In the rows, zero is written as 128.
Known rows, with every step that occurs
kipur -> zudos: [ 44  67 126 106 134 154 100 119 123 115 103 169 136 114 120 149 128 147
 122 142 142 117 133 126  85 128 113  83 131 118 110  53]
pafoz -> zudos -> biseb: [216 163 148 101 112 174 148 147  89 123 113 135 108  83 152 114 150 168
 147 142 109 135 113 188 145 132 132  87 135 120 123 102]
bofud -> pafoz -> biseb -> zudos -> kipur: [176 152 127 164 117 127 143 114 123 113 139 141 113 137 144  71 121 114
 110 134 122 165 128 108 186 118 131 183 135 125 108 106]
bofud -> kipur -> pafoz: [ 83 108 101 120 146  97  92  85 105 117 144 131 151 157 110 112 111  89
 104 130 127 106 128 102  99 131 126 137 127 104  68 156]
kipur -> pafoz: [ 32  99 109 119 156 104  99 129 138 153 113 136 131 156 133 127 126 106
 112 151 132 108 131 108  88 118 130 104 107 106 149 103]
zudos -> bofud: [174 104  93 116 130 170 133 133 134 137 111 161 149 140 117 142 135 117
 120 149 155 113 120 190 128 129 103 112 126 114 143 136]
biseb -> zudos -> mutep -> kipur -> pafoz: [141 115 110 159 148 109 153 141 149 153 134 104 116 109 139 198 135 141
 121 182 127 129 137 142 162 115 101 112 133 152 142 138]
mutep -> kipur: [ 93 142 133 139 131 175 122 142 125 151 148 124 146  93 109 170 153 135
 131 120 172 110 136 130 155 125 150 114 157 132 151 115]
pafoz -> biseb -> zudos -> bofud: [175 154 141 134 126 148 195 145 140  94 117 141 124 128 140  80 137 152
 150 132 116 172 126 154 138 118 128 160 139 119 131  74]
pafoz -> biseb -> zudos: [116 161 164 150 129 141 183 147 142  88 114 123 120 119 141  68 144 162
 151 142 105 172 132 115 159 120 156 138 149 115 128  55]
zudos -> mutep -> bofud -> pafoz: [140 111  73 148 117 152  85 159 145 127 112 137 135 145 110 173 136  93
  89 151 137  94 117 157 179 118 105 126 133 141 196 201]
bofud -> kipur -> pafoz -> zudos: [109 135 108 101 131 106 119  93  84 122 154 130 132 136 123 115 112 107
 114 123  85 115 126 108  92 133 139 135 120  98  51 148]
bofud -> pafoz -> mutep -> zudos -> biseb: [162 173 114 138 114 128  88 137 130 136 141 134  91 114 146 132 136  99
 127 102 104 139 128 118 189 130 170 139 129 155 119 146]
kipur -> mutep -> zudos -> pafoz -> biseb -> nutum: [119  86 109 106 148 131 139 159 144 134 140 154  83 171 122 176 133 136
 141 101 103 119 140 116 131 135 117 143 116 152 153 113]
pafoz -> zudos -> kipur: [203 148 134 113  98 200 156 121  90 150 140 145 132  95 127 139 136 171
 131 145  84 118 122 161 129 136 111  94 130 105 115 117]
bofud -> nutum: [103 118 138 135 131 109 106 147 131 139 106 108 138 164 104 108 132  76
 113 165 127 121 125 132 192 134 175 139 113 109 118 158]
mutep -> biseb -> nutum: [ 50 124 176 167 123 165 129 162 153 146 124  97 114 180 118 156 136 138
 115 140 201 133 145 105 166 137 165 108 140 134 175 108]
pafoz -> zudos -> mutep -> kipur -> biseb -> nutum: [207 143 156 102 103 139 179 157 114 167 140 108 107  96 138 167 139 166
 150 152 107 117 120 166 131 135 116 111 120 137 143 126]
mutep -> bofud -> kipur: [ 76 136 108 136 115 167  87 112 116  85 139 131 167 142  88 161 132 107
 114  95 142 112 131 130 101 134 136 134 154 120 153 208]
bofud -> kipur -> mutep -> biseb -> zudos -> pafoz: [109  97 103 138 152  95 114 106 114  83 141 111 118 162 100 141 109 118
 104 112 138 116 128  89 173 138 123 144 148 135  51 175]
bofud -> pafoz -> biseb: [115 154 123 142 120 129 118 140 127 111 124 147 115 144 136  49 132  94
 110 122 129 144 122  97 193 118 168 171 136 111 119  90]
kipur -> pafoz -> biseb -> zudos -> mutep: [102 122 121 125 150  89 156 147 145 128 115 126 112 148 151  93 124 129
 129 149 102 141 127 113 106 107 113 153 111 121 145  78]
pafoz -> mutep -> kipur -> biseb: [112 175 176 112 118 111 129 138 145 139 132  86 139  81 125 104 138 150
 170  94 112 118 122 102 110 138 167 115 135 138 136 114]
zudos -> kipur -> pafoz -> biseb -> nutum: [183 101 140 124 125 151 140 102 125 165 148 148 148 169 131 101 114 132
 120 129 139 122 131 138  57 126  66 168 104 119 165 105]
zudos -> kipur -> biseb -> pafoz -> mutep -> bofud: [185 125 141 136 113 127 120  93 133 133 134 123 174 117 124 118 111 138
 139  91 151 128 129 140  55 132  75 143 119 145 163 183]
biseb -> pafoz: [102 120 112 174 146 144 126 139 145 146 131 131 154 127 134 132 135 110
 107 158 131 139 151 134 166 124 147  94 136 130 124 130]
kipur -> mutep -> biseb: [  4  92 131 133 149 125 104 167 156 106  99 119 113 156 103 139 128 140
 116 125 165 103 123  80 200 127 156  93 138 122 135 106]

Rows
[118  57  97  86 130 162 117 115 120 123 106 190 141 123 119 163 120 134
 121 129 156 117 125 174  59 126  79 112 119 125 114  77]
kipur -> zudos -> bofud
[ 78 173 143 132 108 162 103 158 160 119 121 102 148 119 112 132 144 138
 144 107  61 114 128 120 112 139 174  93 134 126 189 156]
pafoz -> mutep -> bofud
[203 162 118 123 111 137 115 133  91 132 127 143  91 109 158 101 133 113
 112 139 117 141 114 152 190 126 148 129 126 125 103 129]
bofud -> pafoz -> zudos -> biseb
[122 161 132 163 124 109 143 133 134 103 127 133 101 139 149  66 129 108
 115 139 113 171 130  94 200 116 167 169 137 121 108  91]
bofud -> pafoz -> biseb -> zudos
[ 51 127 128 106 148 111 130 144 133 130 116 141 126 154 140  64 128 116
 129 115 121 128 126  98  77 110 139 156 112 102 150  60]
kipur -> pafoz -> biseb
[ 82 116 174 138 142  59 151 107 147  96  86 103 122 117 146 106 125 157
 158 158 165 158 127 111 106 129 125  95 127 123 125 104]
kipur -> biseb -> zudos
[125 177 149 149 119  69 120 119 142 139 145  92 105 104 148 109 121 110
 135 115 110 149 129  82 168 130 175 150 126 146 107 139]
bofud -> pafoz -> mutep -> kipur -> biseb -> zudos
[ 11  99 140 153 153 105 128 160 163  98 102 106 100 150 116 155 125 154
 121 143 150 131 131  77 207 126 154  90 139 132 124 108]
kipur -> mutep -> biseb -> zudos
[ 88 111 149 138 145  71 130 116 144 120 102 120 148 123 143  90 121 122
 140 130 181 145 134 117 102 125 127 112 121 129 126 122]
kipur -> biseb -> pafoz
[197 142 154  94  99 152 161 107  89 135 125 137 129  92 135 113 125 175
 150 127 114 124 114 150  88 136  98 109 119 107 114 116]
pafoz -> zudos -> kipur -> biseb
[226 138 127 114 111 100 135 119 143 168 148 126 121 147 139 126 113  92
 132 110 145 134 121 157 111 137 118 178 100 147 139 165]
zudos -> bofud -> pafoz -> mutep -> kipur -> biseb -> nutum
[161 110 106 160 153 124 151 123 133 131 119 116 111 136 143 160 138 142
 118 173 109 141 141 144 143 130 110  98 137 137 124 132]
biseb -> zudos -> pafoz
[226 126 108 107 126  93 138  87 122 111 139 133 165 134 120  92 103  98
 135  99 136 131 118 163  82 139 101 164 118 131  66 189]
zudos -> bofud -> kipur -> biseb -> pafoz -> mutep
[109  48 102 105 132 151 102 135 130 124  95 167 135 113 116 167 128 144
 111 167 134  96 122 154 115 123  77  83 128 132 117  78]
kipur -> zudos -> mutep
[138 125 120 114 123 107 130 114  98 142 161 109 115 167 121 144 106 109
 105 129 112 113 128 113 111 135 124 153 115 122  77 168]
bofud -> kipur -> pafoz -> zudos -> mutep -> biseb -> nutum
[115 108 147 136 132  69 144 126 155  94  84 103 126 120 136 144 126 153
 151 153 165 142 120 137 102 123  93 109 126 142 170 154]
kipur -> biseb -> zudos -> mutep -> bofud
[124 152 116 118  94 140 106 116 105 118 136 141 125 126 128 148 119 117
 120  81 140 131 121 129  84 124 119 162 118 129 183 194]
mutep -> bofud -> pafoz -> zudos -> kipur -> biseb
[190 144 147 131 112 118  96 124 128 161 158 121 105 118 148 130 122 108
 123 111 121 139 131 128 141 137 142 156 121 164 123 123]
bofud -> pafoz -> mutep -> kipur -> zudos -> biseb -> nutum
[175 130 125  97 101 158 139 135  99 138 139 134 126 127 108 157 120 142
 128 119  67 112 117 151 129 136 116 138 106 115 135 178]
pafoz -> zudos -> kipur -> mutep -> bofud -> nutum
[124 147 104  88 132 146 149 140 102 182 166 137 119  99 135 182 132 126
 134  95 134 114 130 147  72 115 127 153 115 130 145 119]
mutep -> kipur -> pafoz -> zudos -> bofud
[ 87 134 159 115 133 116 128 123 125 133 128 113 142  88 119 138 139 141
 156  98 210 119 126 116 103 124 133 131 144 135 151 112]
mutep -> kipur -> biseb
[102  90 111 123 144 105  96  98 120  87 131 133 150 149  91 115 116 113
 112 141 109  99 120 104 175 144 130 111 143 106  51 162]
bofud -> kipur -> mutep
[185 125 103 110 141 160 143 148 113 121 118 145 125 147 129  73 144 126
 124 105 118 115 122 143 111 124 111 159 138 123 144  91]
zudos -> pafoz -> biseb
[100 164 123 166 124 148 118 155 162 141 143 107 158 122 131 137 133 115
 125 112  73 140 149 125 126 130 169 107 130 146 163 171]
biseb -> pafoz -> mutep -> bofud
[121 180 183 129 121  96 148 132 151 132 135  75 128  77 136 119 135 162
 175 108 101 140 129 100 117 137 166 114 137 145 127 115]
pafoz -> mutep -> kipur -> biseb -> zudos
[127 148 135 127 128  76 121  84 115  97 155 114 144 116 121 112 110 108
 147  78 128 143 137  96 103 140 147 151 135 143  49 178]
bofud -> kipur -> biseb -> pafoz -> mutep -> zudos
[146  86 104 126 136 151 103  92 118 165 134 152 157 146 120 140 116 123
 105 141 150  97 127 138  75 123  64 125 111 114 148 135]
zudos -> kipur -> pafoz
[160 126 133 157 134 115 146  97 142 151 139 111 131 125 144 147 116 153
 129 165  82 143 138 123 103 129  94 110 115 132 123 134]
biseb -> zudos -> kipur -> pafoz -> mutep
[151 138 117 124 131 185 110 142 114 119 126 160 101  99 134 194 157 141
 150 100 183 136 136 170 147 124 125 110 150 161 158 123]
mutep -> zudos -> biseb
